Each row was made from one walk, in order. Every step used is in the known rows, and no mark comes twice. Write each row's walk.
Known rows:
W > C > A > X: [ -3   7  20  16 -10 -20 -17  -3   2   9   3   5  14 -11  -1 -18 -24  23
  -8   0  -3  -2  27  10  11   6 -19  -6 -25  -8 -15   3  23 -11  -5   9
 -16  11 -26  -1 -14  -3   5  -1  65 -13   0  -7   1   6 -10   5   0  -2
 -13   4  36 -20  -1]
C > A > X: [  1   0  14  11  -9 -18 -11   8   2   7  -1   3   9  -8   2 -27 -23  23
  -4   0  -1  -3  23  -4   9   1 -15  -4 -12 -10 -10   1  22  -2   2   2
  -9   4 -16  -6 -19  -1   2   8  46 -27  -5  -5   0   7  -5   1  -1  -2
  -7   2  29   6  -6]
C > A > E > S: [  9  -5  11  20  -7 -16 -22  -9  33  -1  -2   4  13  -2   8 -23 -10  21
 -11  -9   2  -8  21 -12  13  -1  -9  -7   6  -6  -3   2  15   2 -11  -9
 -13  -8   0  -6 -15   4   4 -10  20 -20  -5   0  -5   1  -3 -15  -3   4
   0   5   8 -13 -25]
W > E > A > X: [ -7  13  15   0  -8 -13  -9   2  -7  -1   9  23   1 -27  -1 -16 -21  12
  -9  -1   3 -11   4   4  10   1  -5   9 -28 -12   0  -7  18  -5  10   8
 -14   1  -3   1   0  -5   0   3  -4 -13   0  -5   0   4  26 -12  -6   1
   4   8   8  -7   0]
S > E > A > X > W: [-14  35  19 -10  -6 -11   5  14  -8   5   6  20  -8 -19   7   1 -33   2
   1  -8  -3  -8  -2  12  10 -12  -6   4 -28 -11   5  13  17   3  -8   2
 -12 -10  -1  -2  -3  -4   0   9 -13   8  -2   6  15   7 -13 -20 -11  14
   7   8   4 -49   1]
X > W: [ -7   8  12  -8   4 -16   7 -13 -15   8   0  10  -4   0   4  -9 -19   4
  -1   1   1  -1   3   9   8  -5 -18   4 -24  -9  -5   8   4  -5  -8   0
 -13  -7  -7  -7  -6  -5  -3  -6  15   6  -2   6   6   4  -3   0   1  12
  -3   8  15 -19  -8]
S > E: [ -5  14   9 -10   1 -14   2   9  19   4   0  14  -1  -7   8  -9  -6   9
  -1  -6   1  -8 -12   6   8 -17  -1  -5   2  -8   2   4  -4   0 -13  -6
   3  -6  11  -5   4   7   5  -3  -9  -1  -4   0   4   1 -31 -13   0  25
  -2   6  -5 -27  -8]
E > W: [  2  12   5  -1   8  -9   0   4  10   1   5   7  -3  -5  -9 -12  -7   6
  -1   3   0   2  -4  -3   9 -12  -4   2  -5  -9   2   2  -2   5  -9  -3
 -10  -2  12  -9  -2   0   6   6 -11  16   0 -14  -5  15   5  -9   3   0
   5   9   6 -40  -8]
E > A > X > W: [-12  19  19  -7  -3 -13   4   2 -23   4   7  15  -7 -13   1  -6 -35   3
  -1   1   0  -3   9   8   9  -4 -13  10 -32 -12   1  10  20   1  -2   5
 -21  -9  -9  -4  -8  -9  -5   8   5  12  -2   2  13   8  15 -11  -7   2
   8   8  17 -27   1]
S > E > D: [ -2  19   4 -14   6  -8  10  16  24   1  -3  15  -1 -14   7  -6  -8   7
   8   1  -1  -6 -11  -4   7 -27   0 -10  -4  -8  -2   2  -6   9 -13  -8
   6 -10  16  -1   8  10   8   7 -26   6  -6  -7  13  28 -33 -19   5  23
  -3   3  -6 -38  -9]
D > C > A > E: [  8 -18   8  28 -10 -26 -18 -11  17  22  12  -3  10   1  -4 -26 -12  23
  -4  -3   2  -4  33  -7  13   9 -15  -8 -10  -3  -9  -8  13  -2   2  -8
 -16  -5 -10 -14  -8   3   8   0  37 -41  -2 -14 -16  18  21   3   1  -2
  -9   8  30 -29 -20]
S > E > W > C: [ -4  34  12  -4   3 -10  -5  10  25   3   7  15  -1  -9  -6   1  -6   4
  -4  -6  -4   0  -7  13  10 -15  -3  -5 -12  -6   0   9  -4  -2 -19   0
  -7   6  10  -2   6   4  13  -2  -5  32   4 -10   0  12 -25 -13   2  15
  -1  11  -3 -84  -3]
E > N: [ -3   0   6   6   0 -12  13   1  15  -3 -11  15   0 -12  13  -6  -6   7
  -3   1  -4  -2 -15  12  10 -20  -1  -1 -20 -10   2   7  -7   7 -10  -4
  -9 -21  14   0   9   7  -3   3 -18   4  -4  -6   9  14 -15 -12  -2   8
  -4   6   0   2  -2]
N > E > W > C > A > X: [  2  17  11   8  -3  -6 -12  13  10   4  -1   5   8   4   2 -17 -22  19
 -10   3  -8   7  49  -1  18  -6 -11  -8 -26  -7 -13   8  12  -4  -7   4
 -18  14  -7 -12 -17  -2   6   9  45   0   1 -15  -9  29   1  -2   1 -21
  -6   3  33 -38  -5]
S > E > W > C > A: [  0  30  14   6  -6 -14 -16  14  30   7   8   5   9 -15  -7  -6 -11  15
  -4  -8  -8   0   5   7  10  -6  -3  -6 -16  -5  -5   5   5  -1 -17  -4
 -11   8   3  -2   3   7  16   5  24  20   5 -18  -9  16 -27  -8   0   2
  -8   7   4 -76  -4]
W > E > D > C > A > X: [  1  -3  11   5 -15 -15 -11  11   8  15   6   8   9 -27  -9 -29 -20  24
   2   2  -6  -4  32 -12  14   5 -21 -11 -32  -8 -21 -17  25  -4  16   3
  -8  -2 -19 -11  -6   3  13  14  40 -49  -5 -16  -4  44  24   5   4   2
 -27   0  35 -10 -10]
D > C > A > X > W: [ -4   0  18   8 -15 -21  -6   2 -13  23   8  -1   2  -5  -7 -22 -31  15
   1  -1  -9   2  35  -2  13  11 -31  -6 -32  -7 -15   3  28  -6   5   2
 -18 -10 -26 -19 -16  -3   4  10  64 -34  -5  -2   1  26  12  12  -4   4
 -20   4  45 -23  -7]
N > E: [ -1  -4   2  -7   7  -8   7   3  10   0  -9  11  -3  14  18 -15  -7  10
  -6   5   1   0  20   0  14 -18  -3  -6  -1  -6  -2   5 -10   0  -9  -7
  -4  -4  12 -16  -4   3  -1  -3   4  -5  -4  -4  -7  12  -3 -11   5   5
  -1   2   8   4 -12]
X > A > E: [  0  -1  12   9   9 -19 -11 -23  11   9  -2  11   4  -4   5 -18 -19  12
  -8   4  18  -4  13  25  10  -8 -14   2 -16 -12  -8   0  10  -3  -4   4
 -11   1 -10   8 -14  -6  -6 -16   9 -29  -1   2   4  -5   3   8   1  -5
   5  12  19 -27 -15]
W > E: [ -3   1   9  -4   1 -17  -7 -12   4   3   2  18   2 -13   1 -18  -8  13
  -9  -1   6  -9  -3   6  10   0 -10   4 -17  -9  -6  -9   2 -10   4   3
  -6  -1  -2  -1   3  -1   2 -11   7 -14   0  -3  -5  -1  13  -3   3  12
  -8   8   6   3  -7]

Which walk is each row?
[-11  17  16 -11  -3 -14   1 -11 -18   2  11  21  -4 -21   0  -5 -24   4
  -6  -3   1  -9  -4  12  10   3 -10  17 -43 -10   0  -2   8  -6   2   2
 -22  -6  -2  -1   7  -6  -1  -6  -3  11   4  -4   1   1  32 -11  -4   3
   0  11  -1 -26  -2]  X > W > E > A
[ -6  19  15  -5 -12 -13   3  24   7  20   3   5   1 -21  -1 -17 -31  14
  11  -4 -12  -1  27  -7  12  -8 -22 -15 -35  -8 -16   3  24   3   0  -4
  -5 -14 -14 -15  -7   5  12  21  32 -30  -7  -3  12  50 -15  -1  -2  14
 -23   0  30 -56  -9]  S > E > D > C > A > X > W
[ -2   5   5 -10   6 -10   1  -5   6   0   0  19   3 -19   1 -16 -10  11
   0   5   4  -8  -2  -3   9 -10  -8   0 -21 -10 -11 -12   2  -2   4   3
  -3  -2   2   1   4   2   5  -2  -7  -9  -2 -10   4  22  10  -9   8   9
  -9   5   5  -6 -10]  W > E > D
[-13  19  22  -3  -1 -17  -3 -16 -23  10   2  16  -1  -5   0  -6 -31   6
  -7   0  -1  -1  19  23  11   2 -30  -1 -38  -9 -12  12  20 -16  -7  15
 -19   4 -31   0 -14 -13  -3 -10  43   4   1  14  17   7  -7   5  -2   9
  -9  10  33 -39   1]  A > X > W > C
[  2  -7   4  17   1 -16   2 -18  20   1  -7  18   3  -4  17 -10  -9   8
  -8  -2   4  -9  -5  14  10 -18  -1   0 -20 -10   4   5   0   6  -6  -1
 -13 -19   9   3   1   4  -8  -5 -30 -16  -4   4   9  11   1 -13  -5   3
   8  11   4  -9 -12]  A > E > N
[-10  11  12  -9  -4 -12  10 -18  -4   1  -8  23  -4 -18  14  -4 -19   3
  -7  -5  -4  -7 -11  20  11  -7 -14   9 -53 -11  -3   3   2  -6   1   5
 -15 -20  -2   1   7   0  -7  -9  -9  -5  -1   9  11  13   5  -4  -5  11
 -11   9   1   0  -2]  X > W > E > N
[  1   2   5 -10   3  -1   4   8  29 -11 -16  14  -4  11  21 -12   0   8
  -9  -1  -4   0  23 -10  18 -21  -4 -12  15  -5   2   9  -8   5 -18 -12
  -1 -13  24 -21  -3   5   0  -7  -3   6  -6  -1  -2  12 -13 -19   4  15
  -3   0  -5   8 -21]  N > E > S
[ -6   4  20   2 -18 -22 -15  -7 -14  23   9   7   4 -15  -7 -26 -31  19
  -5  -6  -7  -4  36  -1  15  20 -34  -1 -47  -7 -20  -7  31 -15  17   6
 -19  -5 -33 -14 -12  -5   5   2  66 -53  -1   1  -7  23  27  13  -5   4
 -26   5  40 -12  -8]  D > C > A > X > W > E
[  5  -7   6   7  -7 -15   0  16  14  15   4  -4   7 -15  -7 -22  -9  20
  10   7  -9   2  23 -15  10  -3 -14 -11 -13  -6 -14  -9   7   8  -3 -11
  -7 -10   1 -16   3  10  15  16  34 -18  -5 -29  -5  46   6   2   9   3
 -22   0  26 -29 -14]  E > D > C > A
[ -7  10  21   6  -5 -22  -8 -14 -10  14   4   3   9  -1  -1  -8 -25  16
  -6  -1  -5   0  21  16   9   9 -26   2 -40  -5 -14   6  14 -13 -12   4
 -25   5 -23  -3  -8  -4   4  -8  68  10   4  -4   1   4 -10  10   1   0
 -16   7  26 -38  -3]  X > W > C > A
[  3  -8   7   3 -10 -16  -8   8  13  14   7   5  10 -24  -9 -24 -10  22
   4   3  -6  -3  21 -14  12   5 -16  -8 -28  -6 -19 -18   9  -1  10  -6
 -10  -6  -6 -12   6   8  16   9  34 -33  -2 -26 -10  40  24   3   9   4
 -28   1  23 -14 -14]  W > E > D > C > A
[ -6  10  20  -2 -12 -19 -14 -12 -16  11   2  11   9 -16   2 -25 -36  19
  -9  -5   0  -8  26   3  12  12 -27   5 -46 -11 -17  -4  30 -15  13  11
 -15   2 -33  -3 -18  -7  -2  -3  53 -38  -1   9   1   5  12  10  -5  -1
 -15   5  31   5  -6]  C > A > X > W > E
[ -6  10  14   2  -3 -13  -1  11  -7  -1   6  15  -2 -16   0 -12 -22  10
  -3   2   2  -4   4   3   9  -8  -2   4 -14 -12   4   4  15   5  -2   2
 -14  -5   3  -2  -4  -3   0  12  -5   4  -3 -11   6   8  13 -15  -6  -1
  10   7  12 -19  -1]  E > A > X
[-12  14  18  -7   3 -18   1 -21 -12  11   3  13  -2   1  -1  -2 -20   4
  -5   1  -1   1  10  21   9   1 -25   2 -36  -7  -9  11   5 -13 -14   8
 -20   1 -18  -2  -1  -7   1 -15  37  21   3   5   9   4  -8   4   3  11
 -10  11  19 -44  -1]  X > W > C
[-12  14  16  -6  -8 -11   7 -14 -11   1  -9  27  -3 -21  15  -8 -29   5
  -8  -5  -4  -7  -1  20  13  -8 -19   6 -57 -14  -7   6  18  -7   9  13
 -15 -18 -16   3  -3  -5 -11  -2   0 -21  -3  18  17  16   5  -2  -9   8
 -11   8  14   5   2]  A > X > W > E > N
[  0   9  21  15  -8 -18 -22 -30  15   5   1   8  12   2   7 -11 -23  15
 -13 -12  -1  -6  31   9  14   9 -25  -3 -24  -5 -10  11  22  -9 -18   1
 -26  -2 -22  -3 -17  -5   3 -19  51   2   2  11   5   0  -5  -5  -4   5
  -8   9  18 -49 -18]  X > W > C > A > E > S
[  0  12  10   1 -12 -13  -3  33  24  16   4   4   6 -23  -3 -21 -18  19
  10  -2 -10  -2  22 -12  12 -11 -11 -20 -13  -7 -15  -4  19   8   1  -8
   2  -8  -4 -13  -2  10  16  24  25 -33  -8 -14   5  48 -20  -6   0  14
 -21  -1  24 -35 -10]  S > E > D > C > A > X
[  2  -4  13  30  -9 -21 -14 -20  22   5  -3  10  17  -6  15  -9 -15  20
 -12  -5  -1  -6  13  24  12  -3  -7  -3 -38  -6  -7   5  10  -3 -10   1
 -24  -8  -8   9  -2   4   0  -7  24 -11   1  -4   3  12  -5  -3  -4 -11
  -6  10  18 -29  -8]  W > C > A > E > N
[  5  -1  10  18   1 -19 -16 -17  15   9   5   6  17  -8   2 -16 -18  22
  -2   4   4  -4  26   4  10  -3 -12  -7 -28  -6 -16  -4  12  -3  -7   3
 -18   8 -16   6 -10   2   9  -4  34  -9   1 -14   3  22   2  -5   5 -10
  -6   8  25 -46 -14]  W > C > A > E > D
[ -5   8  18   3 -10 -18  -7  -3 -17  13   0   2   7  -5   3 -21 -35  18
  -1  -2  -1  -2  23   1   9   3 -24   2 -33 -10 -13   8  29  -6   1   5
 -18   1 -27  -6 -22  -6  -3   6  51 -22  -4   8   7  10  -4   5  -4   0
  -9   4  35  -6  -5]  C > A > X > W
[ -5   8  11  -1  -4 -14  -6  -1   0  -2   9  20  -1 -24   0 -11 -12  10
  -7  -2   3 -10  -6   5   9  -1  -1  13 -23  -9   2  -8   3  -3   3   0
 -14  -3   8   0  13   0   3  -3 -10   6   2 -16  -7  -1  27 -15  -1   3
   3   9  -6 -12  -3]  W > E > A
[  4 -11   2  11   4 -16  -1  -8  16  15   7   9  -1  -1  -4 -18  -8   9
   5   6   3  -3  23  -6  12  -9 -13 -12 -10  -7  -9  -8   5   6   0  -5
  -9 -13   2 -10  -2   2   8   3  -9 -26  -5 -11   2  40  23  -7   6   7
  -4   9  23 -50 -19]  A > E > D > C
[-16  25  24  -2  -4 -15  -1  -5 -24   6   9  19  -3 -15  -3   2 -35   3
  -6   0  -2  -2  16  22  10   1 -19   7 -47 -11  -5  14  21  -8  -9  13
 -28   0 -20   2  -6 -12  -2   0  26  26   3   0  15   7   9  -5  -5   0
   0  11  23 -48   5]  E > A > X > W > C
[ -3   0   9  -7  -6  -6   9  16  -4  18  -4   2   0   3   9 -21 -31  16
   8   6 -13   7  60 -13  19  -9 -25 -15 -37  -6 -21   3  18   5   4  -4
 -13 -11 -13 -27 -16   1   5  20  45 -33  -8  -8   5  60   9   3   3  -5
 -22  -3  43 -21 -14]  N > E > D > C > A > X > W
[  3  -8   4   0  -6  -6   4  27  12  12  -4   1   4  -3   8 -25 -18  22
   5   8 -11   5  55 -18  19 -12 -14 -20 -18  -6 -18  -4  12   7   4  -6
  -6  -6  -2 -25 -13   7   9  23  36 -38  -8 -20  -4  59   9   0   7  -5
 -21  -5  38 -11 -15]  N > E > D > C > A > X
[ -8  12  18   5 -16 -15  -4 -11  -7   5  -8  17   7 -26  14 -16 -33  16
  -9  -7  -7  -7  11  13  13   1 -20   6 -62 -13 -12   3  25  -7  11  10
 -19 -14 -20   2  -9  -2  -7   3  29 -32  -3  11  11  15   1   4 -10  -4
 -17   4  22  16  -1]  C > A > X > W > E > N
[  4  13   9  10  12 -12 -12 -15  16   7   4  10   2  -8  -5 -15 -20   7
  -7   4  15   2  15  20  10  -8 -10   5 -18 -12  -6   2   8   2  -5   5
 -14   3   0   7 -14  -6  -2  -7 -11 -14   3  -9   0   8  12   4   0 -18
  12  14  17 -62 -16]  X > A > E > W
